Each row was made from one small tree. The marks that hang from a mark follow it in brackets, in the order of their numbers. Every link used is in the known rows. Write each row's tree.
In the rows, zero is written as 128.
Known rows
Q_149[Q_732[Q_340[Q_207[Q_877[Q_239] Q_888]]]]: [150 128 138 121 155 118 142 108 149 135  87  93 120 130 134 108  81 175
 107 126 171 142 170 179 128 147 117 140 137 177 103  95 115 105 133 158
 143 135 132 200  85]
Q_207[Q_149]: [ 84 148 120 132 125 115  77 166 129 138 122 121 148 136 155 120 148 157
 166 153 130 153 132 151 131 116 137 166 144 115 141 116 123 125 119 152
 137 133 108 158 143]
Q_888[Q_207[Q_149 Q_877]]: [ 80 136 127 116 122 112 125 198 132 134 137 125 124 136 155 126 126 165
 215  77 135 151 118 160 137 121 132 201 112 118 157  98 102 104 121 154
 110 108 129 202 111]
Q_877[Q_239]: [130 117 131 154 137 129  49 155 131 141  98 146 133 130 136 107 116 113
 136 184 134 130 128 132 124 142 152 161 149 146  65  86 149 149 120 108
 126 136 130 137 120]
Q_149[Q_877[Q_239]]: [135 113 124 147 129 109  52 134 119 131 101 119 125 124 160 118 120 129
 142 136 114 126 106 155 135 148 134 148 131 144  89  86 135 162 116 104
 122 127 144 117 121]
Q_732[Q_149 Q_340[Q_38[Q_930]]]: [133  85 122 117 125 145 183 137 100 108 169 138 152 133 102 146 181 135
  63 162 135  99 143  87  97 122 127  88 179 129  87 122 139 113 104 105
 177 142 158 103 160]
Q_732[Q_207[Q_340[Q_38[Q_930]]]]: [167  89 119 115 128 156 206 121 115 117 143 184 144 131 148 120 106 138
 181 170 142  84 127  64  74 139 134 117 118 125 117 108 168 119 127 115
 184 142 170 115 136]
Q_930[Q_38]: [ 84 113 113 159 142 130  46 164 157 136 121 142 150 133 129 143 122 152
 175 119 141 137 118 166  91  87 149 153 117 138 107 129 151 131 118 117
 158 137 119 131 154]
Q_340[Q_38 Q_207[Q_149[Q_732] Q_877 Q_888]]: [108 190 128 102 144 112 142  95 137 145  92 126 150 132 134 108 133 202
 215 134 159 165 174 194 132 126 111 145 111 150 196  64 104  82 134 197
 146 109 113 178 116]
Q_877[Q_207[Q_149[Q_340 Q_732]] Q_239]: [129 116 140 158 134 127 146 116 125 140 138  85 128 118 169 141 167 119
 115 110 156 137 122 117 155 171 123 186 148 125 136 100 102 172 167 148
 141 113  80 192 114]
Q_720[Q_38[Q_340[Q_149 Q_207]]]: [100 163 144 102 130 157  84 142 136 161 140 164 119 142  74 164 116 139
 103 200 115 108 156 130 106 123 144  83 144 136  83 149 143 133 140 140
 137 133 128 101 166]
Q_239[Q_877[Q_149]]: [114 136 128 148 134 125  72 127 147 121  92 125 125 122 148 120 110  93
 177 167 127 143  89 117 137 149 113 134 128 117  45 134 129 139 112  92
  84 125 148 121 138]
Q_340[Q_38 Q_732 Q_877[Q_149[Q_207]]]: [ 95 148  99 141 141 119 113 125 138 127 126 140 145 116 110 119  30 112
 126 161 101 113 103  54 137  64 114  75  99 127 138 116 130 129 126 142
 105 106 137  86 140]
Q_888[Q_207[Q_340[Q_38]]]: [142 111 120 133 119 121 178 137 134 125 151 182 135 136  97 122 125 129
 207 156 141  98 111 102 107 129 132 145  86 136 151  78 164 124 147 125
 136 108 155 124 109]
Q_877[Q_207[Q_340] Q_239 Q_732]: [193  72 144 169 130 151 145 100 132 132 148 144 107 119 125 101 128  79
  85  98 133 109 133 141 139 157 136 154 170 136 100 121 148 143 171 128
  97 127 114 121  72]
Q_720[Q_38]: [103 137 129 131 131 130  24 197 139 134  99 168 126 141 106 136  93 120
 184 190 114 106 131 145 106 100 143 133 151 141  93 130 158 153 137 106
 153 133 119 123 146]
Q_239[Q_877[Q_732]]: [139 163 129 156 139 120  96 128 139 116  78 122 128 129 119 116 170  90
 156 129 131 144 111 170 142 114 130 129 139 117 104 103 125 129 131 108
  83 132 123 125 110]
Q_888[Q_207[Q_149[Q_732 Q_877] Q_340]]: [109 121 110 132 104  98 177 120 140 123 120 110 124 134 174 147 149 162
 158  77 138 135  91 139 157 149  97 171  70 109 197 108  92 151 153 154
 145  96 140 158 101]
Q_149[Q_340]: [100 129 121 150 136  96 102 178 127 123 140 126 141 132 149 141 140 142
 174 164 116 126 108 123 104 123 151 157 117 122  85 104 152 147 142 130
 145 145 105 174 158]
Q_239[Q_877[Q_207]]: [139 148 139 134 124 123 110 134 146 129 136 122 125 127 123 139 154  95
 168 125 147 147  90 140 108 132 124 123 130 132 102 123 140 159 136 110
  80 121 135 154 123]
Q_38[Q_340[Q_149] Q_720 Q_930]: [129 129 136  83 114 158 154 141 107 126 132 132 118 144 133 165 186 133
   6 122 102 132 138  79 123 181 146  87 112 103  67 150 131 111  84  98
 162 159 145 118 179]
Q_888[Q_207]: [106 128 127 132 115 123 112 190 151 136 130 146 135 142 100 147 121 124
 190 138 136 123  97 134  96 127 146 166 104 127 124  98 144 138 137 109
 106 123 142 171 127]
Q_732[Q_149[Q_340 Q_877[Q_207]]]: [100  75 133 128 107  91 163 133 111 121 209  90 136 111 150 171 168 117
 111  79 118 120  86 124 110 127 120 143 136 111  88 154 124 180 158 133
 125 118 123 145 154]
Q_38[Q_340[Q_149 Q_877] Q_930]: [114 129 122 106 121 175 118 139 131 134 128 126 109 130 138 144 161 153
  16 131 105 147 147  88 120 130 144  76 124 117 119 133 107 130 120 131
 126 141 141 119 168]
Q_340[Q_149[Q_732] Q_207]: [110 173 116 132 154 107 113 102 150 148 118 160 160 139  98 159 117 145
  81 194 131 144 145 158  94 140 142 102 136 135  77 110 119 147 152 162
 117 124 118 160 155]
Q_720[Q_38[Q_340 Q_930]]: [110 120 144 106 108 193  96 198 127 133 101 149  96 146 114 164 135 137
 120 149 102  91 126  97 115 135 132 103 119 126 106 127 147 127 111  91
 189 160 143  92 160]
Q_340[Q_149 Q_207 Q_732]: [104 171 121 129 157  92 101 110 133 148 119 169 153 139  94 143  92 133
 104 228 124 128 129 127  92  94 145  94 154 125 101 132 123 138 146 175
  92 119 131 139 146]
Q_877[Q_207 Q_239 Q_340[Q_38[Q_720] Q_149]]: [215 137 143 130 131 126 158  49  96 132 188 152 124 119  96 107 157  88
  72 171 139 133 157 148 156 212 134 119 181 158 111 140 147 157 124 102
  94 103 109  82 111]
Q_930[Q_38[Q_340[Q_732 Q_877] Q_720]]: [ 76 123 119 116 134 126 102 140 122 116 119 100 115 130 130 158 114 117
  49  97 135 138 134  68 148  65 120  84  56 127 207 195 119 113 103 134
 170 136 143 131 153]
Q_239[Q_877[Q_207 Q_732]]: [158 150 141 149 128 129 124 110 144 123 121 112 119 124 105 130 171  73
 135  88 142 145 101 168 135 127 122 121 150 117 127 127 127 144 147 108
  60 123 118 139 104]
Q_888[Q_207[Q_340[Q_38[Q_720] Q_149]]]: [165 130 124 102 125 104 198 104 119 121 168 184 138 137 104 134 141 116
 107 152 139 105 134  76 124 164 143 116  97 129 110 115 151 125 137 115
 129  99 154 123 126]
Q_340[Q_207]: [108 150 127 126 128 109 105 148 135 142 133 158 150 140 107 146  83 144
 165 188 120 126 125 157  80 116 147 119 124 137  94 113 162 120 135 145
 113 144 138 171 150]
Q_207[Q_877[Q_149]]: [ 81 105 121 142 149 111  70 159 136 123 117 149 121 124 155 104  60 133
 172 135  96 140 116 136 128 133 124 159 134 132  61 133 135 110 105 129
 111 132 130 156 134]
Q_720[Q_38[Q_340[Q_732[Q_149] Q_877] Q_930]]: [ 75 103 140  99 116 181 119 170 106 127 105 140  90 129 111 163 131 104
  19 170 109  89 141  23 140  57 108  72 141 113 146 189  99 147 136 136
 165 129 154  85 150]
Q_732[Q_207[Q_149[Q_877]]]: [ 98 123 118 115 117 104 109 140 123 131 136  93 152 125 189 127 122 161
 219 101 145 139 110 143 114 113 130 160 113 110 176 143 108 142 115 136
 141 130 137 156 144]
Q_877[Q_732[Q_207]]: [130 118 126 146 142 128 118 149 141 129 110 131 148 128 113 119 113  95
 164 120 143 121 135 140  93 105 151 147 143 116 126 133 136 120 138 117
 117 151 115 153 122]
Q_720[Q_38[Q_340[Q_877] Q_930]]: [104 122 138 101 107 187  79 192 124 128 107 129  87 137 124 154 114 136
  91 137  99 103 141  82 127 103 125  76 113 132 136 146 134 130 124 105
 167 145 144 111 152]

Write each row's tree
[174 103 141 147 129 143 163  68 149 120 166  89 125 117  74 104 128  93
 113  61 144 129 148 154 133 155 111 114 176 139 177 145 121  89 134  98
  95 127 101 104  91]  Q_877[Q_149 Q_207[Q_888] Q_732[Q_340[Q_38]]]
[154 115 148 143 130 157  87  77 151 145  86  94 110 106 119  82  39  94
 101 119 131 133 163 150 154 145 122 136 153 149 107 136 108  99 156 133
  43 121 135 133  83]  Q_340[Q_207[Q_888] Q_877[Q_149 Q_239 Q_732]]
[125 122 141 117 114 197  99 179 126 120  91 123  81 133 105 146 124 109
  64 101  96  98 152 108 152 100 126  71 134 120 168 146 113 115 135 102
 143 150 126  94 130]  Q_720[Q_38[Q_340[Q_877[Q_732]] Q_930]]
[160 159 138  81 115 131 201 121  89 121 138 162 147 143 106 162  96 131
 129 161 116  95 134 113  92 165 139  69  96 132 103 100 169  84  97 103
 154 145 171 143 170]  Q_340[Q_38[Q_720 Q_930] Q_207]
[174 150 117 155 132 156 189  61 128  99  85 147 114 123 135 123 141 109
 163 189 123 127 101 120 166 207  78 110 129 128 103 112 115 132 106  78
 117 119 149  66 121]  Q_239[Q_877[Q_149[Q_732] Q_340[Q_38[Q_930]]]]
[172 151 112  87 126 129 224 124 110 114 177 136 160 143 111 167 133 159
  12 105 114 108 130  83  96 146 145  48 130 121  59 104 150 105  80  92
 176 146 146 103 182]  Q_732[Q_340[Q_38[Q_720 Q_930] Q_149[Q_207]]]
[121 144 118 130 156 111 125 129 120 128 115 164 160 129 108 117 101 100
 196 220 160 106 129  71  93  75 138 112 122 129 180 112 143 135 123 136
 147 126 145 130 132]  Q_340[Q_38 Q_732[Q_207]]
[ 81 106 141 123 114 178  83 164 125 127 132 123 102 119  80 142 162  84
  40 116 109 111 168  98 162  68 124  93 161 123 148 189 109 129 157 132
 132 130 105  86 133]  Q_720[Q_38[Q_340[Q_877[Q_732[Q_149]]]]]
[134  90 136 169 156 135  75 126 125 123  86 134 105 113 149  76  69  87
 125 117 101 124 140 154 177 168 131 175 179 134  48 111 116  97 114 112
  83 127 119 120  87]  Q_207[Q_877[Q_149 Q_239 Q_732]]
[138  87 130  85 130 108 220 124  90 105 204 116 168 125 105 145 139  96
  89 142 173  98 160  44  98 109 130  92 143 132 110 186 150 111 102  97
 184 145 164 144 156]  Q_732[Q_149 Q_207 Q_340[Q_38[Q_720]]]
[148 129 145 139 119 145 104 123 161 141 116 106 125 127  91 115 152 110
 141  60 140 157 134 197 108 123 138 156 150 129 161 124 124 118 154 131
  88 133  87 143  97]  Q_877[Q_207[Q_888] Q_732]
[118 161 122 119 119 148 101 139 146 142 131 124 115 130  89 166 147 139
  67  58  80 111 118 163 150 111 133  80 121 105  99 127 111 145 128 119
 138 131  97  32 154]  Q_720[Q_38[Q_340[Q_149[Q_207 Q_877[Q_732]]]]]
[174 126 131 124 132 132 144  64 156 145 165 161 139 125 109  94 171 148
 132 145 147 146 152 140  96 139 132 123 151 147 127 112 143 144 164 157
 115 102 107 103 112]  Q_877[Q_207[Q_340[Q_38 Q_149] Q_888]]
[107 110 124 130 104 125 161 159 137 135 154 140 129 137 149 126 139 151
 192 121 141 125 108 112 132 131 126 191 109 111 156 127 125 123 150 148
 127 113 140 166 112]  Q_888[Q_207[Q_149 Q_340]]
[183  74 133 161 142 150 149 110 131 128 114 145 125 118 144  86 100  89
 127 148 155  95 142 106 125 140 144 170 155 128  90 126 143 130 159 121
 126 140 138 132  78]  Q_877[Q_239 Q_732[Q_207[Q_340]]]
[130 113 112 138 116 100 146  90  98 113 170 143 145 116 112 123 176 144
 155 167 110 129 123 174 138 141 106 132 152 138 140 136 136 149 120 126
 127 112 129  49 141]  Q_732[Q_149[Q_877[Q_340[Q_38]]]]
[152 182 114 118 163  67 156  83  91 108 132 179 124 131 120  98 133 134
 111 201 105 142 155 138 164 139 121 102 149 141 142 144 116 115  98 152
 119 103 114 107 122]  Q_207[Q_877[Q_340[Q_38[Q_720] Q_149 Q_732]]]
[141  70 143 162 130 197  96 108 146 142 158  85  97 106 101 135 141  86
  46  15 153 136 150 142 160 110 132 119 136 143 188 150 117 126 149 118
 103 125 115 107  99]  Q_930[Q_38[Q_340[Q_877[Q_207 Q_239 Q_732]]]]
[ 90 119 124 126 127 111 146 165 121 129 161  97 156 126 186 131 134 151
 220 143 156 131 120  96 108 113 142 188 126 103 129 138 126 140 141 148
 159 140 111 198 154]  Q_732[Q_207[Q_149[Q_340]]]
[114 124 144 104 103 164 111 138 157 146 147  76 100 122 109 126 155 140
 102  73 143 167 141 132 124 111 122 120  95 145 201 158 125 131 144 146
 107 137 116 161 118]  Q_38[Q_340[Q_877[Q_207[Q_888]]]]
[106 112 126  81  91 178 197 158 121 119 150  91 106 125 150 167  62 125
   6  51  78 119 100  28 144 153 118  70  53 101  72 171 138  89  80  91
 147 162 162 120 178]  Q_38[Q_340[Q_877[Q_149[Q_207]]] Q_720 Q_930]
[141 154 142  85 103 127 198 131  93 114 113  92 139 134 186 128 185 170
 164  98 130 134 142  97 141 171 129 149  99 104 144  99 128  86 105 117
 187 140 118 154 158]  Q_207[Q_149[Q_340[Q_38[Q_720 Q_930]]] Q_888]
[139 176 114 116 153  94 136  91 119 119 104 168 160 138 106 143 163 115
  74 190 136 142 156 114 134 152 141  84 114 135 109 100 125 140 115 121
 159 113 107 126 155]  Q_340[Q_38[Q_720] Q_149[Q_732]]
[101 143 113 149 142 102 160 184 134 119 144 121 136 125 145 135 108 157
 151  47  90 128 104 162 126  94 147 154 109 108  66  84 138 110 144 155
 132 147  84 166 140]  Q_149[Q_207[Q_877[Q_732]] Q_340]
[109 134 124 138 131 104  92 140 133 128 135 124 118 125 114 129  89 100
 104 141 134 141 116  96 113  59 124  97 129 137 194 162 117 163 156 155
  86 111 122 173 114]  Q_340[Q_732 Q_877[Q_207]]
[194  88 139 135 135 123 128  94 140 122  99  48 129 117 149  95 121 122
 123  56 175 125 142 159 133 143 124 148 157 141 154 135 107 127 121  98
 121 145 136 126  74]  Q_149[Q_877[Q_239 Q_732[Q_207[Q_888] Q_340]]]
[165 169 123 146 110 110 134  58 120 120 116  89 129 118 133  80 204 175
 222  88 120 165 149 252 183 151 102 165 149 127 252 107  91 101 121 141
 105 111  79  63  94]  Q_207[Q_149[Q_877[Q_340[Q_38] Q_732]] Q_888]
[121 130 133 143 162  99 154 130 120 131 111 127 122 123 158 135  81 152
 139 157 135 116 136 144 129 162 129 151 115 151  58  69 131 137 155 168
 141 126 123 202 118]  Q_149[Q_340[Q_207[Q_877[Q_239]]] Q_732]
[116 126 151  84 121 198 122 173 144 142  58 123 100 140 120 141 106 125
 158 147 154  92 128  50  95 100 121 120 102 116 159 168 117 124 114 116
 193 155 149 107 125]  Q_720[Q_38[Q_340[Q_732[Q_207[Q_888]]] Q_930]]
[ 83 156 131 108 131 116  75 165 142 139  87 107 128 132 181  87 144 199
 218 102 134 183 151 191 132 112 127 201 143 131 138 110 105  95 116 175
 133 125 102 186 114]  Q_207[Q_149 Q_877 Q_888]
[170 141 127 136 141 135 202  67 118 112 134 130 142 119 158  88 168 111
 217 135 170 120 134 112 160 114 113 135 138 104 178 114 123 110 142 144
 122 115 139 106  98]  Q_239[Q_877[Q_732[Q_207[Q_149 Q_340[Q_38]]]]]
[155 161 114 133 117  87 152  74 105 126 178 145 142 125 100 136 103 175
 212 182 111 115 118 218 118 160 113 101 113 155 173 109 160 125 124 131
 110 119 141  88 136]  Q_149[Q_877[Q_340[Q_38 Q_207]]]
[152 144 128  96 117 128 159 144  93 110 111 157 140 141 128 147 129 119
 121 148 115 110 130 101 109 161 140  92 101 127 100  95 164 103  82  82
 177 144 154 124 163]  Q_340[Q_38[Q_720 Q_930]]
[145 113 131 150 118 105 111 113 131 124 146 103 120 122 112 144 141 110
 129  40 109 135 100 200 123 135 127 122 135 121 166 126 124 143 143 117
  86 124 109 126 114]  Q_149[Q_877[Q_207 Q_732]]
[118 132 127 137 134 133 120 144 130 133 123 111 152 129 147 111 139 114
 177  99 151 134 145 144 127 106 143 172 159  99 168 145 108 107 137 143
 119 140 101 164 121]  Q_877[Q_732[Q_207[Q_149]]]
[168 122 130 174 149 124 108 122 118 119 107 146  99 119 132  72 126 123
 134 135 108 140 152 219 173 168 130 184 190 151 111 112 123 115 126 128
  87 130  96 120  72]  Q_207[Q_877[Q_239 Q_340 Q_732]]
[145 120 123 143 144 100  40 108 126 141 108 136 134 122 155 114 135 136
  94 156 114 141 120 160 137 163 146 136 159 139  57  89 115 174 119 116
 104 113 138  94 132]  Q_340[Q_149[Q_877[Q_239]]]
[152 144 129 138 111  92 123  83 141 130 123  95 105 124 123 116 136 147
 168 106 122 159  92 199 132 134  92 152 124 140 214 175 102 158 139 141
  88 112 109 104  90]  Q_149[Q_877[Q_207[Q_888] Q_340[Q_732]]]
[ 88 128 116 115 141  99 107  90 121 125 122 103 127 133 142 176 157 135
  40  83 126 140 113 109 152 111 124  85  72 107 154 178 102 134  85 123
 164 123 141  74 169]  Q_930[Q_38[Q_340[Q_149[Q_877] Q_732] Q_720]]
[109 120 106 145 140  90 105 130 132 115 110 155 121 128 150 104  81 131
  96 193 116 127 122  76 127  54 122 104 115 134 171 162 129 147 156 171
 122 118 135 149 112]  Q_207[Q_340[Q_732 Q_877]]
[124 126 141  84  99 164 175 171 103 118 119 124 111 146 139 167 159 127
  55 109 105 119 119  81 123 172 136 101  78 107 102 145 153  96  78  87
 188 174 155 136 175]  Q_38[Q_340 Q_720 Q_930]
[127 157 114 129 112 117 113 139 165 135  88  88 143 126 126 129 128 164
 153  15 102 152  97 218 120 108 131 144  93 116 120  83 120 116 129 129
 109 139 103  99 123]  Q_149[Q_207[Q_888] Q_877[Q_732]]
[147 132 133 112 123  91 210  73  87 118 172 138 133 132 142 120 140 107
 114 144 136 117 130  62 160 116 106 110 114 117 208 169 129 117 129 165
 151 102 130 130 109]  Q_877[Q_207[Q_149 Q_340[Q_38[Q_720] Q_732]]]
[105  95 137 106 111 153 127 138 134 125 190  84 108 122 123 174 133 112
  53  17 145 145 134 107 128 101 126  90  64 136 190 203 142 118 119 110
 148 138 134 152 154]  Q_930[Q_38[Q_340[Q_877[Q_207]] Q_720]]
[122 114 115 138 142 119 184  91 101 120 161 168 156 117  90 115 140  97
 155 229 157 103 137  83 116  97 116 135 169 128 162 166 128 146 132 143
 140 116 131  86 125]  Q_877[Q_340[Q_38 Q_732[Q_149 Q_207]]]
[ 99 133 119 114 114 133 155 155 153 136 146 129 134 120 125 108 134 190
 139  81 110 166 127 186 116 107 115 193 148 135  64 147 127 117 131 162
 121 131  95 117 125]  Q_732[Q_149[Q_207[Q_877[Q_340] Q_888]]]
[147  54 131 153 115 147 130 124 143 128 139 138  97 112 153  97  34  93
 116 139 136 102 108  58 153 155 116 163 110 142  95 138 127 143 159 110
  73 100 177 139  82]  Q_888[Q_207[Q_340[Q_877[Q_149 Q_239]]]]
[138 142 122 162 124  92 100  88 100 127 103 104 116 121 176  96 136 143
 150 169 119 141 106 165 197 148 100 171 161 126 183 136  85 159 114 150
 103 106 122  84  87]  Q_207[Q_149[Q_877[Q_239 Q_340[Q_732]]]]
